Each row was made from one small tree. The marks that hang from a mark follow it in brackets, in alphabetical order. Every link used is in the known rows. Write each row's tree.
(in the rows, 128 means zero)
Known rows:
Y[L[M[E] Q[A]]]: [110 111 136 178 137 202  44 117 102 160 157 150 118 101 170 169 105 152
 130 106 121]
Y[A[N]]: [147 157 117 106 112  77 132 144 167 137 122 154 141 129 144  95  90 122
 131 122 104]
L[M Q[A[N]]]: [153  89 158 118 101 137 134 139 132 120 175 175 131 138 120 123 130 140
 132  89 127]
Y[L[M Q]]: [120 131 103 174 100 181  96 160 112 154 154  93 108 116 216 139 124 142
 133 123 137]
L[Q]: [ 96 142 158 181  91 141 100 111 151 169 148 117 149 130 166 106 161 116
 127 164  95]
M[A[Q Y] E]: [106 128 154 129 130 123  85 108 146  91  93 138  97 139 103 154 119  96
 133 144  94]
M[E[Y[A[N Q] L]]]: [135 149  69 135 168 104  87 154 137 109  68 120 108 146 163 177  85 107
 123  75 155]
Q[A[N] L[M[E]]]: [133  83 177 105 154 138  94  89 120 101 142 197 121  95  97 126 111 176
 139 108 106]
M[E[Y]]: [119 151 196 157 114 156  70  56 144 108  79 141 156 113 121 125 138 140
 128 148  76]
A[N Q Y]: [136 137 109  67 119  66 182 128 132  82 109 113 121 188 113 106 142  84
 115 107 153]
M[A[N Y]]: [160 115 134  72 113 120 147 124 157  89  97 149 111 119 102 112 113 128
 146 152 113]
Q[L[M]]: [107 134 155 130 110 137 124 109 123 137 144 119 127  98 137 106 137 169
 135 152 104]
A[Q Y[L]]: [ 96 173  55 105 145 114 150 125  95 147 103  74 120 164 150 140 131  92
 106 133 172]
L[M Q[A]]: [119 119 171 149  95 157 112 120 127 159 178 157 147 133 118 135 137 142
 126 116 111]
Y[A]: [114 184 132 140 105  97 111 124 162 178 129 136 158 120 140 106  94 127
 123 149  87]
E[M[A[N]]]: [179  91 168 106  96 134 146 149 129  56 146 168 110 105 117  79 120 135
 152 139  94]
Y[A[N] L[M Q]]: [160 127  64 145 109 137 107 220 144 143 149 104  92 124 225 148  75 142
 140  73 156]
M[A]: [115 141 159 147 107 140  98 102 152 146 124 165 126  92 115 113 121 128
 148 196  68]
E[M[A]]: [146 120 180 137  90 155 123 129 124  97 149 151 125  97 113  89 126 137
 144 163  78]
E[M[A] Q[L]]: [115 104 179 190 131 153 150 111 114 139 160 102 141  90  94 108 182 129
 136 193 105]
L[M[E] Q[A[N]]]: [149  76 190 141 111 155  78 120 137  94 164 192 116 124 134 135 118 144
 139  79 104]
Y[A L]: [107 190  67 146 137 124  98 140 133 205 116 112 142 103 180 128  78 131
 124 150 123]

Write each row's tree:
[130 141  44  73 150  92 170 146 100 108  96  90 103 172 154 129 126  91
 114 107 188] => A[N Q Y[L]]
[135  77 130 116 142 104 159 166 116  70 149 137  90 125 106 109 149 123
 142 136 129] => E[M[A[N Q[L]]]]
[105 127 176 179 123 133 169  92  97 146 165  79 168 116 112  84 200 123
 115 169 122] => E[M Q[L]]
[146 131 136  45 136 105 172  82 127 124 116 169 164 149  63 105 126 128
 115 123 140] => Q[A[N Y]]
[166 114 104  91 159 141 213 113  62 120 146 102 164 151  87 113 151 109
 102  99 199] => E[M Q[A[N Y[L]]]]
[117 114 136  96 178 102 198  65 116 167 130 121 179 140  46 126 181 119
 106 151 168] => E[Q[A[N Y] L]]
[138 119  46  81 159 111 149 163 116 103  93 114  76 147 132 154 107  97
 137 131 173] => M[A[N Q Y[L]]]
[ 69 171  94 148 152  65 126 140 149 192 132 107 137 140 129 138 125 113
 114 147 123] => Y[A[Q[L]]]
[162  81 180  99 111 158 106 123 138  76 140 161 119 145 115 148 117 145
 130  62 131] => L[M[E] Q[A[N Y]]]
[124 102 148 131 126 125 126 108 142 160 160 178 158 138 114 115 149 120
 125 131 121] => L[Q[A[N]]]
[163  82  92 151 111 178  96 199 131 112 145 131  61  99 198 155 100 146
 165 121 136] => Y[L[M[A[N]] Q]]
[108 110 135  94 169 108 144  76 123 168 138 181 162 106  77 104 143 152
 127 160 125] => Q[A[N] L]
[103 138 117  91 122 102 170 134 111 106 124  74 109 161 113 138 147 130
 116 112 156] => A[Q[L[M]] Y]
[143 151 132 178 128 174 166 105  75 128 122  59 167 129 131 123 177 115
 110 135 163] => E[M Q Y[L]]
[146 132  99 100 136  75 163 183 148  95 105 104 109 158 115 162 113 141
 129  65 165] => E[Y[A[N Q[L[M]]]]]
[120 147  90 113 163  62 154 151 156 136  89 106 136 157 107 154 133 122
 120 108 159] => E[Y[A[N Q[L]]]]
[ 99 171  66 187 129 144  82 168 147 224 134  88 137 116 211 150 101 127
 122 140 131] => Y[A L[Q]]
[117 110 151 142 143 140 147 136 114  93 114 102 120 124  76 146 169 136
 131 149 133] => E[M[A[Q[L]]] Y]
[105 133 110 173 167 165  53 114 121 117  71 131  91 110 136 194 114 113
 140 150 119] => M[A[Q] E[Y[L]]]
[157 170 159 127  93 132 144 140 140 111 113 103 170 132 114 108 114 148
 116 103 113] => E[M Y[A]]
